What can hang from each mark:
kibunu: debu lovid narado
narado: debu lovid
vuvi: debu kibunu lovid
debu: lovid vuvi
lovid: katoz kibunu narado vuvi

In the rows, 128 means zero.
Known rows, with every way that one mark hangs from another:
[debu lovid [vuvi [kibunu narado]]]: [142 143  94 124 187 112 125 104 137 111 117 117 151 121 134 112 194 146
 123  86]
[vuvi [kibunu lovid]]: [101 115 184 115  96 132 120  64 152 123  98 128 150 208 145 121 147 105
 141 153]
[debu lovid]: [101  87 130  80 145 104 151  81 150 117 165 154 123 149 178 122 204 102
 103 124]
[vuvi kibunu]: [ 99 114 200 108 109 130 128  72 165 121 105 130 151 165 178 139 142 109
 126 177]
[kibunu [debu vuvi] lovid narado]: [160 117  73 118 110 125 103 112 170  88 112 130 157 107 119 118 172 185
 127 105]
[debu [lovid katoz kibunu narado] vuvi]: [144 152  31 185 161  80 112 149  87 148 164 142  86 162  79 137 189 113
  65 106]
[kibunu debu]: [112  96 158  91  78 124 137  85 178  87 130 147 143 139 183 151 156 149
 102 173]
[lovid kibunu vuvi]: [116  93  99 139 125 120 110 127 144 135 150 165 113 141 169 145 161  82
  97 134]
[vuvi debu [kibunu [lovid katoz]]]: [ 83 166 213 151 100 148 129 109  99 159  97 140 133 178  92 118  62  99
 174 139]
[debu [lovid katoz [kibunu narado]]]: [130 152  36 134 153 127 106  99  75 133 155 156  74 144 107 179 186 101
 113 112]
[debu vuvi]: [113  85 143 111 142 112 119 112 194 127 148 145 149  69 177 103 172 136
 105 160]
[narado [debu [vuvi kibunu]] [lovid katoz]]: [129 147 180 122 172 125 143 188 130 122  93 104 174 113  83 108  65 138
 130 174]
[kibunu [debu [lovid katoz narado] vuvi]]: [148 160  62 159 133  87 142 149 128 120 174 126 108 136 106 115 165 160
  79  89]
[lovid katoz [vuvi kibunu]]: [ 87 158 162 152 127 146 120 123 152 160 159 130 112 112 165 117  81  87
 152 122]
[kibunu debu [narado lovid]]: [170  95 110  78  95 143 131 116 149  78 106 115 151 117 135 151 148 173
 134 156]
[debu [vuvi [lovid katoz [kibunu narado]]]]: [134 134  77 182 154 138  96 139  85 145 118 107 110  80  86 133 141 178
 111 128]
[lovid kibunu narado vuvi]: [158 102  71 164 111  95 109 153 129 149 139 148 105 182 139 143 165  75
  81 116]
[kibunu lovid narado]: [144  97 104  88 111 138  99  79 153 122 120 139 128 134 139 128 181 112
 149 126]
[kibunu [debu lovid]]: [109 103 121  87 111 104 161  84 149  80 152 150 130 170 171 140 193 142
  90 124]
[kibunu debu [narado [lovid katoz vuvi]]]: [156 142  74 124 112 159 123 170 137 120 161 116 111  64 124 127  86 151
 162 100]
[lovid [vuvi kibunu]]: [104 119 174 128 125 130 130 114 170 138 134 133 142 139 188 112 120  91
 136 122]
[debu lovid vuvi]: [110  91 107 104 177  94 142 111 165 117 171 147 141 100 163  95 211 132
  91 112]

Rows:
[120  75 175 109 133 133 157 185 135 146 138 143 151  91 137  82  84 101
 153 115]
[narado [lovid [vuvi debu]]]
[126 176 117 147 139 156 102 128 140 161 142 122 107  86 147 129  89  97
 172  97]
[lovid katoz [vuvi [kibunu narado]]]
[118 190 145 136 160 140 142 120  65 148 114 137 117 144  95 141 104 109
 166  86]
[vuvi [debu [lovid katoz]] [kibunu narado]]
[171 101  81  99 111 142 130 157 157  96 133 119 142  89 144 124 125 153
 146 100]
[kibunu debu [narado [lovid vuvi]]]
[107 117 167 131 136 147 149 196 116 171 165 143 118  62 116  84  44  97
 170 115]
[narado [lovid katoz [vuvi debu]]]
[135 150  72 138 121 144  84  99 103 138 129 154  86 115 121 190 149 106
 125 163]
[lovid katoz [kibunu narado]]
[ 77 113 225 142 117 145 157 136  89 164 128 120 119 104 116 100  65 140
 146 141]
[vuvi debu [lovid katoz]]
[152 173 137 124  94 163 122 113 114 101  93  93 134 136 102 162  83 172
 163 154]
[vuvi [kibunu debu [narado [lovid katoz]]]]
[135 156 184 126 148 143 141 144  84 132  65  81 143 155  89 138  64 148
 145 136]
[vuvi [kibunu [narado debu]] [lovid katoz]]
[129  94 117  82 200  79 164 158 151 101 136 149 165 125 135 102 180 122
  77 113]
[narado [debu lovid vuvi]]
[161 158 158  97 151 146 132 162 102 123  71  99 152 139  77 151  66 119
 160 162]
[vuvi [kibunu [narado debu [lovid katoz]]]]
[138  86 109 138 121 134 112  99  88 121  90 112 122 157 122 156 174 153
 105 143]
[vuvi [lovid [kibunu narado]]]
[140 136 124 124 139 140 111 118 159 136 118 122 139 115 171 125 130 104
 157  97]
[lovid [vuvi [kibunu narado]]]
[125 147 130 142 138  98 156 150  79 166 157 149  96 161  96 118 124  87
 119  94]
[vuvi [debu [lovid katoz narado]]]
[144 152  76 168  70 116 117 153 139 143 167 129  95 166 107 109 104 112
 126  77]
[kibunu debu [lovid katoz narado vuvi]]
[113 136 163 133  92 130 141 119 171 100 121 128 151 161 179 132 110 133
 123 120]
[lovid [vuvi [kibunu debu]]]
[129 178 173 189 117 124 135 183 102 191 125 129 115 151 105 109  42  76
 152  91]
[lovid katoz narado [vuvi debu kibunu]]
[144 119 112  96 131 156 111 121 128 139 145 119 110  65 119 133 120 123
 166 156]
[kibunu [narado [lovid katoz]]]
[111  83 162 139 111 116 148 126 159  92 120  99 164 105 149  95 146 217
  90 138]
[kibunu [debu [vuvi lovid]]]
[148 160 120 142 158 152 108 143 130 136 111  94 144  64  95 113 101 158
 166 143]
[debu [vuvi [kibunu [narado [lovid katoz]]]]]
[ 91 147 120 148 145 119 143 129  52 145 144 178  91 169  93 159 135  89
 110 124]
[vuvi [debu [lovid katoz kibunu]]]
[145  76 144 156 132  91 135 145 144 144 123  86 144 124 125  75 162 166
  82 123]
[debu [vuvi [lovid narado]]]
[133 117 130 110 138 126 132 170  86 117 104 142 126 165  78 169  99  98
 102 200]
[narado debu [lovid katoz kibunu]]
[153 137 102 102  95 154 123 124 129 104 132 116 120  88 113 154 110 166
 152 155]
[kibunu debu [narado [lovid katoz]]]
[124 171 164 153  91 159 129 100  98 110  86  73 126 151 114 151  84 197
 149 129]
[vuvi [kibunu debu narado] [lovid katoz]]
